What can hang from each mark:
Q635: Q51 Q195 Q313
Q711: Q51 Q195
Q529: Q195 Q313
Q63: Q313
Q195: Q63 Q529 Q635
Q51: Q63 Q635 Q711
Q313: Q635 Q711

Each row was made from one small tree. Brackets hold a mark, then the marks that hang from it, in the order of their numbers. Every link used is in the known rows. Write each row's tree.
Known rows:
[Q63 [Q313 Q711]]: [-1.887  0.613  1.907  2.681 -4.870 -1.817 -0.742 -4.378 -0.005  1.106
 -1.704 -1.922  1.348 -0.851  2.356  2.889  0.918  0.379  1.490  0.834
  0.466]
[Q51 Q63 [Q635 Q313] [Q711 Q195]]: [ 3.925 -2.112  1.218 -0.148 -2.916 -2.735 -0.190 -1.568 -0.259 -0.460
 -2.665 -3.049 -2.855 -4.877  6.337  2.585  0.762  0.784  2.308 -3.020
 -0.458]
[Q635 Q195]: [ 0.806  0.821  0.955  1.661 -4.326 -1.978  5.477 -3.405  0.032 -1.280
 -0.991 -2.336  0.942 -0.103  2.659  2.310  1.358  0.233  2.577  4.569
 -0.752]
[Q195 [Q63 [Q313 Q711]] Q529 Q635]: [-3.138  3.465  5.775 -1.180 -0.985 -1.127  0.390 -2.614  0.133 -0.169
 -1.768 -7.512  2.192 -0.843  5.071  4.011  0.327  1.172  5.580  5.683
  1.099]
[Q313 [Q711 [Q51 Q63] [Q195 Q635]]]: [ 3.752 -0.129  4.602  0.420 -0.864 -1.506  1.295 -3.944  0.283  0.849
 -2.126 -3.367 -1.966 -2.104  3.859  3.640  2.401  0.056  2.639 -0.033
  0.080]
[Q635 [Q313 [Q711 Q51 [Q195 Q63 Q529]]]]: [-0.067 -1.574  4.265  0.318 -1.408 -1.397  3.510 -3.055  1.166  0.675
 -1.377 -3.151 -0.779 -3.413  6.279  2.816  1.390  0.220  1.869 -0.197
  0.202]
[Q313 Q711]: [ 1.001 -0.928  2.646  1.130 -3.570 -1.575  1.705 -3.366  0.058  0.178
 -1.786 -2.621 -1.121 -1.405  1.441  3.298  0.762  0.082  1.597 -0.290
 -0.110]
[Q51 [Q711 [Q195 Q63 Q635]]]: [ 2.014 -0.691  1.262 -0.442 -3.479 -2.732  1.728 -2.226 -0.591  0.452
 -1.447 -5.264  0.160 -1.502  3.626  2.957  1.114  0.293  4.323  1.629
  0.967]
[Q529 Q195]: [-0.758  1.302  0.790  2.027 -5.637 -1.886  3.428 -4.907  0.337 -0.243
 -1.236 -3.189  1.017  0.638  4.341  2.778  0.286 -0.172  3.481  2.905
  0.464]
[Q711 [Q51 Q63 [Q635 Q313]] Q195]: [ 2.210 -0.250  2.742  0.164 -1.872 -1.927  1.794 -3.451  0.208  0.713
 -2.129 -1.868 -2.658 -4.467  8.137  3.123  2.594  0.557  2.640  1.050
  0.166]
[Q195 Q635]: [-2.318  1.291  1.388 -1.461 -4.186 -2.123  2.052 -3.673 -1.115  0.640
 -1.941 -4.231  0.722 -1.887  2.280  3.589  1.000  1.091  3.923  4.588
  0.852]
[Q529 Q313]: [-3.678 -0.494  0.947  0.999 -6.346 -1.905  4.509 -3.793  0.350  1.276
 -1.659 -1.073 -0.056 -2.524  3.775  2.896 -0.178  0.019  2.238  4.097
  0.603]
[Q635 [Q51 Q63 Q711] Q313]: [ 1.786 -3.255  1.533  2.759 -4.551 -3.082  2.947 -2.517  0.168  0.059
 -1.991 -2.282 -1.021 -3.304  5.539  1.744  0.983  1.159  1.647 -1.304
 -1.114]
[Q51 Q63 Q635]: [ 0.648  0.801  1.460  0.347 -4.130 -2.051 -0.239 -2.207 -0.640 -1.183
 -2.807 -2.407 -2.610 -3.357  4.623  3.243  0.493  1.292  2.554  1.568
 -0.532]
[Q195 Q63 [Q529 [Q313 [Q711 Q51]]] Q635]: [-3.251  2.492  6.798 -2.021 -0.507 -0.888  3.885 -2.718  0.658  0.407
 -1.926 -6.645  0.192 -2.268  6.268  4.408 -0.056  0.746  5.716  6.465
  0.799]
[Q529 [Q313 Q711]]: [-2.173 -1.062  2.310  1.199 -4.899 -1.614  3.773 -4.057  0.760  1.325
 -1.903 -1.205 -0.760 -2.310  3.070  3.124 -0.122 -0.275  1.482  1.499
  0.170]
[Q313 [Q635 [Q51 Q63] Q195] Q711]: [ 5.204 -0.772  5.304  3.368 -2.214 -2.196  2.791 -4.743  1.584 -1.517
 -2.050 -1.609 -2.338 -0.346  1.535  3.013  1.645  0.637  0.662 -2.765
 -2.430]
[Q63 [Q313 Q635]]: [-2.814  1.404  2.015  2.602 -6.170 -2.284 -0.479 -4.872  0.120  0.809
 -1.595 -1.206  1.013 -1.319  2.439  2.910  0.800  0.901  1.594  1.694
  0.432]
[Q51 Q63 [Q635 [Q313 Q711]]]: [ 0.557 -0.740  2.577  0.280 -2.732 -1.849 -0.179 -2.389  0.256 -0.848
 -2.975 -2.120 -2.976 -4.440  5.445  2.939  0.520  1.290  1.217 -1.683
 -0.939]
[Q195 [Q635 [Q51 Q63 Q711]]]: [ 1.013  0.089  1.745  0.079 -3.890 -2.845  1.585 -3.330 -1.151  0.324
 -2.341 -4.445 -0.207 -1.738  3.071  3.288  1.222  1.361  4.072  2.574
 -0.116]
[Q195 [Q63 Q313] Q529 Q635]: [-4.066  3.936  4.855 -1.248 -1.951 -1.351  0.933 -2.447 -0.213 -0.211
 -1.593 -7.408  2.723 -0.954  5.617  3.871  0.324  1.375  6.109  7.603
  1.375]
[Q711 [Q51 Q63] Q195]: [ 3.526  0.124  3.088  1.442 -2.610 -1.817  2.820 -3.343  0.129  0.690
 -1.621 -2.217 -1.760 -2.623  6.228  2.945  2.815  0.052  3.228  3.014
  0.530]
[Q529 [Q195 [Q635 [Q51 Q63]]] [Q313 Q711]]: [-0.916  0.792  3.091  1.777 -3.782 -1.853  3.518 -6.401  1.493  0.995
 -2.294 -3.234  0.496  0.135  5.366  3.352 -0.008 -0.240  3.181  1.031
 -0.193]
[Q63 [Q313 [Q635 Q51]]]: [-2.139  0.795  1.874  3.241 -6.244 -2.632 -0.234 -5.216  0.122  0.883
 -1.652 -1.190  1.122 -0.973  2.903  2.924  1.084  1.107  1.592  1.282
  0.035]
[Q529 [Q195 [Q635 Q51]] [Q313 Q711]]: [-1.716  0.705  2.563  1.383 -4.081 -1.907  4.009 -6.741  1.330  1.378
 -2.077 -3.187  0.928  0.293  5.169  3.493 -0.078 -0.339  3.200  1.223
  0.029]

Which tree is each row?
[ 0.405  0.802  4.615  0.004 -1.593 -1.229  5.089 -2.990  0.851  0.953
 -1.022 -4.050 -0.589 -2.487  8.380  3.586  1.738 -0.241  4.801  5.834
  1.207] | [Q711 Q51 [Q195 Q63 [Q529 Q313]]]
[ 2.647 -1.539 -0.498 -1.089 -4.154 -2.840  0.554 -2.498 -1.261  0.337
 -2.059 -3.412 -1.872 -3.353  4.358  3.521  0.640  0.330  3.198 -1.144
  0.300] | [Q51 Q635 [Q711 Q195]]
[ 1.595  0.309  1.468  1.603 -4.640 -2.731 -2.708 -2.255 -1.101 -0.137
 -2.936 -2.463 -1.979 -3.657  4.499  2.921  0.119  1.219  2.628 -0.900
 -0.547] | [Q51 [Q63 Q313] Q635 Q711]
[-2.769  1.792  6.772 -2.374  0.427 -1.013  3.250 -2.155  0.615 -0.123
 -1.749 -7.220  0.400 -2.931  6.639  3.931  0.535  1.285  5.178  4.644
  0.593] | [Q195 Q63 Q529 [Q635 [Q313 [Q711 Q51]]]]
[ 3.874 -0.790  5.757  1.168 -1.661 -1.704  1.793 -5.170  1.207  0.838
 -1.832 -1.515 -3.214 -2.330  2.754  3.957  2.104 -0.030  1.197 -2.806
 -0.387] | [Q313 Q635 [Q711 Q51 Q195]]
[-1.558 -1.035  3.851  1.373 -4.738 -1.771  3.360 -4.796  1.378  1.158
 -2.093 -0.529 -1.797 -2.662  2.381  3.456 -0.169 -0.016  0.916 -0.275
 -0.242] | [Q529 [Q313 Q635 Q711]]
[-2.666  2.942  4.922 -2.412 -1.460 -1.271  3.000 -1.641 -0.293 -0.888
 -1.570 -7.863  1.239 -1.349  5.204  4.098  0.207  1.269  6.451  7.509
  1.109] | [Q195 Q63 Q529 Q635]
[ 3.692 -1.718  1.457 -0.063 -4.011 -2.289  3.218 -1.842 -0.822  0.185
 -1.187 -4.378 -0.484 -2.284  3.519  3.119  0.608 -0.332  4.003  0.966
  0.738] | [Q51 [Q711 [Q195 Q529]]]
[ 2.922  0.334  5.443  1.002 -1.015 -1.136  2.279 -3.400  0.199 -0.272
 -2.304 -2.531 -3.044 -2.852  4.210  3.715  1.284  0.327  2.311  0.366
 -1.129] | [Q313 [Q711 [Q51 Q63 [Q635 [Q195 Q529]]]]]
[ 2.083 -0.490  5.781  1.346 -0.334 -0.993  6.407 -3.063  1.382 -1.121
 -1.312 -2.764 -0.637 -2.894  5.802  2.395  1.309  0.150  1.872  1.219
 -1.658] | [Q635 [Q195 Q529] [Q313 [Q711 [Q51 Q63]]]]
[-0.733 -0.282  3.682  1.538 -3.303 -1.483  3.974 -4.361  0.974  1.032
 -2.290 -0.677 -2.043 -3.046  4.775  3.249  0.447 -0.042  1.595  1.754
 -0.692] | [Q529 [Q313 [Q711 [Q51 Q63 [Q635 Q195]]]]]
[-3.417  3.763  2.116  1.387 -4.222 -1.994  1.065 -5.186  0.647  0.091
 -1.478 -5.442  3.031  1.657  5.672  2.950  0.594  0.640  4.871  4.794
  1.061] | [Q529 [Q195 [Q63 Q313] Q635]]
[ 0.304  1.167  3.345  0.921 -3.277 -1.834  1.544 -3.353 -0.645  0.473
 -2.520 -1.438 -3.297 -4.192  5.797  3.456  1.458  1.120  2.937  3.217
 -0.447] | [Q711 [Q51 Q63 Q635]]
[ 3.634 -2.394  1.686  3.603 -3.251 -3.042  5.540 -2.965  0.794 -1.286
 -1.530 -2.094 -0.023 -1.696  5.664  1.063  1.621  0.914  1.587 -0.317
 -2.326] | [Q635 [Q51 Q63 Q711] Q195 Q313]
[ 0.204  1.286  3.215  3.196 -5.259 -2.053 -0.694 -3.354  0.355 -0.419
 -2.196 -1.571 -0.492 -1.767  3.162  2.512  0.903  1.057  1.863  1.741
 -0.167] | [Q51 [Q63 [Q313 Q635]]]
[-4.412  2.648  5.078 -2.298 -2.029 -1.187  4.062 -2.207  0.354 -0.063
 -1.738 -6.873  1.196 -2.076  6.139  4.049 -0.449  0.943  6.084  7.989
  1.174] | [Q195 Q63 [Q529 Q313] Q635]
[ 0.841  1.684  5.195  0.782 -1.589 -1.438  2.665 -3.520  0.770  0.747
 -1.024 -4.112 -0.042 -1.882  7.775  3.629  2.216  0.202  4.524  4.688
  1.113] | [Q711 Q51 [Q195 [Q63 [Q313 Q635]] Q529]]
[ 0.992 -0.165  3.150  0.116 -2.908 -1.767  4.308 -2.723  1.263 -0.429
 -1.050 -4.684  0.406 -1.032  6.544  3.368  0.989 -0.053  4.157  3.625
  0.949] | [Q711 [Q195 Q63 [Q529 [Q313 [Q635 Q51]]]]]
[-3.704  1.340  4.479 -1.104 -1.075 -1.832  1.710 -3.155  0.619  0.711
 -1.962 -5.392  0.440 -2.150  5.506  3.188  1.282  1.522  3.648  3.344
  0.518] | [Q195 Q63 [Q635 [Q313 [Q711 Q51]]]]
[ 2.563 -0.463  4.163  1.124 -1.294 -1.487  2.018 -3.582  0.793  0.801
 -1.514 -3.353 -1.468 -1.328  4.540  3.405  2.173 -0.157  2.540  0.552
  0.319] | [Q313 [Q711 Q51 [Q195 Q63]]]
[ 1.494 -0.613  1.751  3.819 -4.905 -2.526  0.792 -3.727  0.032 -0.143
 -2.070 -2.184 -0.125 -0.744  3.888  2.503  1.479  1.008  1.994  0.994
 -0.717] | [Q635 [Q51 [Q63 [Q313 Q711]]]]
[ 5.551 -0.920  2.138 -0.626 -2.654 -2.289  0.007 -1.096 -0.867 -1.126
 -2.566 -4.343 -3.080 -3.985  5.635  3.401  0.440  0.478  3.912 -0.999
 -0.290] | [Q51 Q63 Q635 [Q711 [Q195 Q529]]]
[-0.925  0.749  1.755  1.034 -3.749 -2.170  3.107 -5.836  0.602  0.351
 -1.697 -4.223  1.381  0.165  5.229  3.027  0.753  0.422  3.391  0.994
  0.055] | [Q529 [Q195 [Q635 Q51 [Q313 Q711]]]]
[-0.604  1.790  1.798 -0.668 -2.741 -1.711  3.316 -2.433 -0.206 -1.860
 -1.715 -4.059 -0.486 -1.722  5.442  3.451  0.470  0.938  3.788  4.262
 -0.621] | [Q51 [Q635 [Q195 Q63 Q529]]]
[ 0.345  0.117  2.522 -0.381 -2.956 -1.436  4.302 -2.060  0.897 -0.379
 -0.940 -4.976  0.920 -1.177  6.518  3.251  0.837 -0.303  4.477  4.723
  1.414] | [Q711 [Q195 Q63 [Q529 Q313]]]
[ 2.520 -0.356  3.844 -0.155 -1.263 -1.539  1.831 -4.420  0.072  1.400
 -1.848 -3.350 -1.392 -1.927  3.568  3.870  2.339 -0.083  2.659  0.252
  0.405] | [Q313 [Q711 Q51 [Q195 Q635]]]
[ 4.100 -0.847  3.846 -0.170 -1.137 -1.470  1.803 -3.210  0.271 -0.265
 -1.898 -4.891 -0.811 -1.193  3.425  3.769  1.536 -0.019  3.158 -0.253
  0.145] | [Q313 [Q711 [Q195 Q529 [Q635 [Q51 Q63]]]]]
